Known rows, with every step that occurs:
V, K, L: [ 10.3 -22.8 -15.0 -10.2   4.2  17.5 -16.4  -6.6 -35.3 -49.4 -17.2   6.6
 -29.4 -11.1  -4.3 -11.6  -8.8   9.3   1.9 -12.6  -2.3   1.0   8.6  25.5
  -6.3]
V, K: [  8.7 -15.6 -21.3  -2.9  -4.0   6.2  -7.9  -9.5 -23.0 -42.0  -7.5  12.4
 -31.3 -16.5  -6.4 -11.4 -13.3  12.6  -1.6  -6.6  -3.6  -1.4  -9.3  12.1
  -2.3]
G, L, A, T, K: [  2.1  19.2  15.8  28.9  29.2   3.1  18.0 -22.7  25.3   3.3  26.3 -12.0
  -1.4  10.2 -14.1  10.6   2.2   3.6  13.3  11.1 -10.9  -1.6   3.6   2.9
 -16.3]
T, A: [  3.9   5.1  -4.1 -10.5 -13.5   3.0  13.4  -1.5   1.6 -25.5  -2.8  -0.1
 -32.9  -4.3 -14.3 -13.5  -2.6 -16.0  20.8 -17.4 -12.6   2.6  -5.6  10.1
 -16.5]
N, K, V: [ 15.0  -3.9 -21.5  -7.3   8.6  -6.9  17.4  -9.1 -31.3 -20.9 -34.0   7.3
 -18.5  16.2  -6.5 -28.8  -7.3   9.8  19.8  16.3  -1.4 -12.7  17.0  -7.4
 -30.1]
K, L: [  8.1 -11.3  -1.9 -17.8   3.7  12.4  -4.5   6.2 -12.0 -15.2 -20.8  -2.2
  -6.7  15.4  -3.2 -11.4   4.8   7.0  22.1  -7.2 -10.3  -1.7  30.4  14.0
 -18.1]
T, K: [ -3.2  -4.7  -8.7  10.4 -16.8  -1.1  16.0 -14.1  -3.5 -49.6 -11.2  10.3
 -47.7  20.5   0.2 -13.6  -9.3  15.7   9.6   2.3 -25.4   3.7  -0.2   5.8
 -24.7]
F, L, A, V, K: [ 10.5  -3.2  26.4   9.8  22.2  11.2   5.1  -2.0  11.7  12.0   8.5  11.2
  -1.2   5.4 -16.4  24.6  -6.5  10.8  22.0   9.3   0.8  -3.5   4.3  21.2
  -3.3]
F, V: [  4.6  -5.2  -5.6  -3.8  -5.9  -3.4 -13.0  26.5 -21.3 -13.0   9.0 -19.0
  -0.1   7.8  -6.0   0.6  -6.0   9.9   0.4  14.2  -6.2   0.0   5.2   4.7
 -32.1]
F, V, K, L, A, T: [ 12.5 -15.3   0.1   9.9  14.8  12.7 -32.5  16.5 -32.2 -36.5   6.2 -25.6
  -2.7  -8.3 -11.4   9.0 -13.8  -1.7  -5.0   5.3   2.0   9.2   2.6  30.9
 -30.8]
V, K, L, A, T: [ 15.2 -15.1  -2.7   5.4  18.0  19.8 -17.6 -10.6 -12.3 -33.6 -14.1  -1.7
 -15.3 -10.1 -11.1  -1.5 -11.8  -2.2  10.8 -13.0  -0.9   6.1   6.6  30.6
  -9.7]
F, L, A, T, G, V: [ 13.8   2.1  36.1  19.4  22.1   2.4   4.1  -0.7  49.6  58.2   3.9  -5.4
  15.5  16.2 -25.5  34.0 -12.0   9.1  17.8  12.5 -14.6   5.1   8.8  -0.5
 -15.8]
F, V, K, L, A, T, G: [  7.7 -22.3   6.1   9.6  14.5  16.9 -27.0  12.3 -34.8 -13.9  13.7 -24.7
 -16.1  -5.6 -17.1  12.8 -23.1  -3.4 -11.9   2.7   0.0  12.5  -0.4  18.5
 -29.4]
F, L, A, T, G: [ 18.0  -8.2  30.7  20.0  17.7  10.5   9.1 -12.6  38.6  44.6  -2.7  -1.5
   8.5  20.3 -30.5  35.6 -11.7  10.2  18.1   6.8 -19.3   5.3   7.1  -0.6
 -12.1]
T, K, L, F, V: [ -5.8 -11.7   0.2  12.3  -0.5   8.1  -5.4  -5.3 -16.9 -65.5 -12.5  -2.5
 -33.4  28.4   3.8   1.0 -10.1   4.7   4.7  15.9  -7.8  16.3   0.6  24.5
 -43.4]
G, V, K, L, A, T: [  5.8   7.6   6.2   2.4  22.4  -0.3 -21.3  15.3  16.9  -0.2   0.6  -8.5
   2.0 -12.9  -1.2  -6.3  -9.7  -2.3   9.4   3.0   4.7   4.0   9.3  24.0
 -18.3]
L, A, T, G, V, K: [  5.8   3.8  17.2  18.4  19.2   3.5  -0.3  -1.2  34.8  41.8  10.8  -4.9
  -7.8   0.5 -18.5   7.7 -23.6  -9.7  12.7  -1.9  -4.3   8.2  -6.1  -2.7
 -16.4]
G, L, F, V: [ -3.1  13.1   1.2  11.4  26.4  -2.4  -2.8  -2.1  -0.2  -3.7  33.9 -11.0
  17.3   8.1  -6.7  17.6   2.8   5.8  -6.1  34.2  14.7  -0.6  -9.6  -1.6
 -24.1]
A, T, K, L, F: [ 10.9  -5.5  -7.8  16.1  16.6   2.2   6.4 -22.0  24.3 -52.2 -16.3   5.3
  -9.9  32.0  -5.6  -8.6 -12.1   1.2   1.9  17.5 -16.7   7.8  -1.6  11.9
 -42.5]
G, L, A: [ -1.6  19.3  17.5  12.1  21.6   6.0  11.5  -8.8  11.8  26.4  25.2 -11.2
   4.9   1.4 -12.2  13.0   8.9   4.7  24.8   3.4  -0.8  -5.4  12.3   0.5
  -2.1]
T, G: [ -1.9 -15.3   1.7  -9.4  -9.5   6.7  15.1  -3.8  -1.6  36.7   2.8   8.5
 -35.0  16.9 -16.0  -4.2 -18.6   6.8   4.3  -5.8 -17.5   0.4   1.6 -28.5
 -11.7]
K, V: [ 15.6  -1.9 -17.1 -16.6   7.0   1.7  25.2  -0.4 -20.6   8.8   3.1   7.0
 -13.5  14.9  -4.1 -23.5   2.7  10.4  12.8  17.8   3.3  -2.1  12.7  -3.7
 -20.4]
G, L, F: [ -2.1  15.6  -1.5   7.9  25.6  -1.3   9.9 -17.3  16.9   2.1  21.7   5.4
  11.4   9.6  -6.7   9.6   5.7   6.2   4.2  25.2  10.7  -4.2  -6.7  -6.7
 -12.8]
T, A, L, F: [  6.1   8.5 -10.6   1.0  -3.4   8.0   6.1  -6.4  -4.6 -17.9  -9.3  19.1
  -8.1   6.8 -17.3 -16.0  -2.6 -22.5  23.4  -9.6   3.5   9.7 -21.7   7.0
 -27.4]
K, L, F: [  4.7  -8.8  -2.0  -9.9  12.2  10.9  -8.9  -1.1   3.7 -19.4 -23.4   7.2
   3.6  22.0  -0.6  -1.4   0.2  -2.4  20.9   7.4   6.1   6.9  12.9  16.1
 -24.7]

Rows:
[ 12.4   6.5   7.1  23.7  16.6   3.9  21.7 -16.1  22.2  -1.2   0.8  -3.2
 -13.7  21.4 -11.0  -2.7  -8.5  -3.5  26.1   9.3  -9.7  10.2   3.0  10.8
 -30.0] | L, A, T, K, V
[  9.5  -8.1  -6.1  18.2  16.6   0.9  -3.6  -9.0  11.2 -55.2  -6.6  -7.7
  -5.0  30.1  -6.0  -2.1 -13.7   0.9  -7.3  24.9 -13.1  11.0  -3.2  15.8
 -51.6] | A, T, K, L, F, V
[  0.9  -1.2  -6.3   5.2   5.3  -4.6 -15.4  12.3   3.7 -17.4   2.9  -1.8
  11.7  16.6  -2.4  10.8  -9.6  -1.6   2.7  28.8  13.4  10.0 -16.0   6.1
 -36.5] | L, F, V
[  7.1  19.5  10.8  24.9  36.1   4.6  28.1 -25.4  12.5  10.3  33.9 -11.4
  -2.2  12.6 -13.2   5.2   4.4   4.0  11.6  20.8  -2.7   0.0   5.5   2.6
 -20.5] | G, L, A, T, K, V
[  8.1   5.9  10.6  26.6   8.3   2.1  12.4 -14.1  35.0  -8.7  -5.9  -3.3
 -12.5  18.8 -12.6   3.0 -11.1  -4.2  27.3   0.3 -18.5   8.4   0.5  11.5
 -26.9] | L, A, T, K
[ -8.3  -2.5  17.1   9.2   8.0  13.8  14.4  -4.1  -6.1 -36.4  -3.9   4.3
 -41.6  27.7   2.6  -9.1  -5.3  -0.3  28.7  -1.5 -11.6   6.2  17.8  25.4
 -29.3] | T, K, L, A, V
[ 22.9  -1.8  24.4  18.8  18.8   6.2   4.0 -10.2  41.1  22.6  -9.1  -2.6
  21.3  16.8 -25.1  30.8  -3.1  11.8  24.9   9.1 -16.7   1.9  10.5  12.8
 -13.9] | F, L, A, T
[ 14.3   8.1   9.2  14.1  15.2   2.3   5.0  -2.2  39.7  19.7  -5.8  -6.3
  12.5  12.6 -16.5   3.9  -5.7  -6.7  32.4  -1.8 -10.2   2.3   7.0   6.0
 -19.5] | L, A, T
[ -8.5  -6.9  19.4  -0.7   7.9  10.0  -7.8   9.5  -0.8  44.4   9.2  -1.1
 -34.9  -4.1  -9.8   1.7 -24.1  -2.4   5.9  -8.0  -1.1   9.6   5.6  -3.8
 -10.2] | T, G, V, K, L, A
[  5.6 -15.9 -14.8   1.4  -3.9   2.6 -24.4  17.5 -42.4 -41.9  11.1 -12.9
 -18.0 -13.8  -6.9   0.9 -15.2  11.3 -14.9   8.9   1.0   3.6  -9.0  17.0
 -22.6] | F, V, K
[ 22.4  -3.2  20.9  24.9  20.7   7.6  18.6 -20.6  24.6   7.1  -3.2   0.4
   0.3  24.0 -20.8  24.7  -4.5  13.7  19.7  20.0 -15.1   8.3   8.1  16.5
 -21.7] | F, L, A, T, K, V
[  8.5 -17.0   0.0  -0.2   8.1  22.7 -18.2  -6.1 -26.1 -33.3 -16.1   0.8
 -27.1 -13.3  -6.9  -1.0  -9.3   0.6  17.4 -18.1   1.9   6.6   9.8  33.2
  -3.9] | V, K, L, A
[ 12.4  -8.2  -7.4  11.5  10.5   2.8   9.7 -17.1  14.3 -47.8 -14.6  -1.0
 -17.9  27.8  -7.7 -15.2  -9.3   7.1   2.3   7.7 -26.6   2.9   9.4  10.6
 -38.2] | A, T, K, L
[ 15.1  -2.5  27.0  12.9   6.3   9.5   2.1  -5.0  24.2  22.9 -12.1   0.8
   8.3  13.0 -20.0  31.7   0.7  14.7  33.5   2.0 -13.5   3.3  14.9  15.7
  -5.2] | F, L, A
[  6.3  -6.6  -2.7  19.8  32.9   3.0   0.8 -17.1   7.4   8.4  34.7  -6.3
  -1.0   6.7 -23.7  12.4 -24.3   0.9 -31.9  26.6   0.3   3.7 -24.8 -18.6
 -28.1] | A, T, G, L, F, V, K
[ -2.2   5.4  12.1   2.8  20.0   8.7   6.6   5.7   2.7   6.4  16.1  11.3
 -15.9  -1.7  -6.2  -4.9 -11.1  -7.8  27.8  -1.9  12.3  -4.0  -0.6  16.0
  -7.7] | L, A, V, K
[  3.1 -10.5   0.8  -6.9  13.3  10.0 -22.0  14.6 -12.8 -24.8 -10.9  -8.7
   9.3  20.4  -0.8   5.9  -2.1  -3.7  10.1  16.4  10.0  10.5  10.3  20.5
 -37.4] | K, L, F, V
[  7.2   1.1   1.3  12.6  31.7  -0.1  18.6 -23.6  34.3  31.6  24.1   3.1
   6.4  21.1 -23.0   6.5 -16.5   0.1 -13.2  22.0  -7.6  -1.6 -12.9 -29.7
 -24.0] | A, T, G, L, F
[ 14.6  -4.1  30.4  22.3  22.7   6.5  -3.0  -7.5  36.5  39.3   5.3  -1.7
   4.0   3.2 -25.4  34.7 -17.6   9.6   7.7   9.3 -10.3   7.3  -0.6   7.3
 -10.1] | F, L, A, T, G, V, K
[ -7.4 -11.1   7.6  -9.4   4.3   6.0  -5.6   8.2  -7.1  30.3   8.6   2.6
 -36.8  -3.0  -8.2  -5.7 -23.5   4.8  -7.1  -3.0  -4.2   5.3   4.5  -9.7
 -13.3] | T, G, V, K, L
[  0.7   2.1  -3.6 -10.3   9.1  -2.2 -20.7  19.0  -3.9 -13.1  -2.2  -2.0
 -11.1 -14.5   3.9 -14.2  -7.3   8.1   3.1   3.3   4.3   0.1  12.6  19.7
 -14.6] | G, V, K, L
[  2.0  -9.7 -14.0   9.2   6.7  -0.2 -23.0   5.2 -12.9 -40.8   5.5   2.3
  -2.6  -0.4  -3.6  11.1 -18.0  -0.7  -8.8  25.1  18.9  12.7 -27.8  15.4
 -29.9] | L, F, V, K
[  9.2   3.3  31.9   6.5  21.6   7.7  12.4   3.8  25.2  29.2   7.2   7.5
   9.6  19.1 -16.2  23.9  -0.3  10.4  32.2  12.0  -2.7  -5.3  14.3  12.6
  -9.4] | F, L, A, V
[  9.2  -6.5 -21.2  10.5   7.2   7.7 -23.7   5.9 -33.4 -20.1  -5.9  17.7
  16.6   8.8 -11.0  -5.9 -10.3   2.8  -0.6  14.5  17.4   9.0 -22.7   5.3
 -32.7] | A, L, F, V, K
[  5.1   1.1  25.7   0.8  23.3  11.7  -5.8  10.7  25.7  40.1  -4.5 -14.9
   3.9  17.3 -12.1   4.3  -8.2 -10.7  26.8  -4.5  -6.5   7.8  26.5   8.1
 -26.3] | K, L, A, T, G, V
[ -7.1  -3.5   9.3  -1.1   9.5   8.0  21.4 -14.3  -4.7  45.7  29.4   0.3
 -26.1  11.6 -18.8   4.6 -10.1  11.3  -5.3   3.3 -12.3  -5.1   2.8 -32.6
  -6.4] | T, G, L
[  9.5   2.0 -18.3   4.1   5.5   5.6  -4.4  -3.8  -3.0   3.9 -18.6  29.6
  22.0  25.5 -10.5 -14.9  -2.0   2.3  20.7   8.3   9.2   2.8 -10.8  -7.3
 -27.2] | A, L, F
[ -2.0  -6.8  -6.3 -14.5  30.4  10.0   0.8   3.4 -14.4 -33.0  12.8  23.4
 -14.9   5.7   2.6 -18.2 -11.6  -4.1   2.4  14.4  21.7  -7.0  -4.5  17.5
 -18.6] | A, V, K, L, F
[-12.0   1.4  21.7   8.1  27.6  15.3  20.4 -13.6  -7.4  49.0  46.9   5.0
 -32.7  -0.2 -19.3   9.1 -17.2  -1.3   0.2   2.2   4.3  -3.7  -5.5 -19.3
  -0.3] | T, G, L, A, V, K
[ -0.5   8.4  -8.6  -5.8   2.9 -10.5 -14.5  16.9   7.0  -6.3   4.9   3.8
 -13.6 -17.5   2.4 -14.2 -10.7  11.0   0.4   6.8   2.4  -2.3  -1.7   9.4
 -11.5] | G, V, K
[  9.3  -8.0   0.5   0.4  21.9   1.2  -2.4  -0.2  19.0  20.4   8.5  -2.1
  -9.2   6.3 -15.4  -8.6 -23.9   0.3 -14.0   7.7 -11.4   1.9   1.8 -11.7
 -25.3] | A, T, G, V, K, L
[ -3.1  13.3  19.3  -1.7  18.6   4.2  15.8  13.8  20.7  29.5  15.9   7.0
  -2.0  14.7  -5.6  -4.6  -3.3  -9.3  40.2   2.2   6.8  -6.7   9.9   6.1
 -15.6] | L, A, V
[  0.1  -8.0  -6.3 -19.0  24.4  11.1   3.1   7.8 -25.1 -30.4  14.2  18.2
 -20.8   2.1   0.8 -24.3  -8.9   2.3   2.9   6.1  11.6 -12.8   8.3  16.0
 -13.9] | A, V, K, L
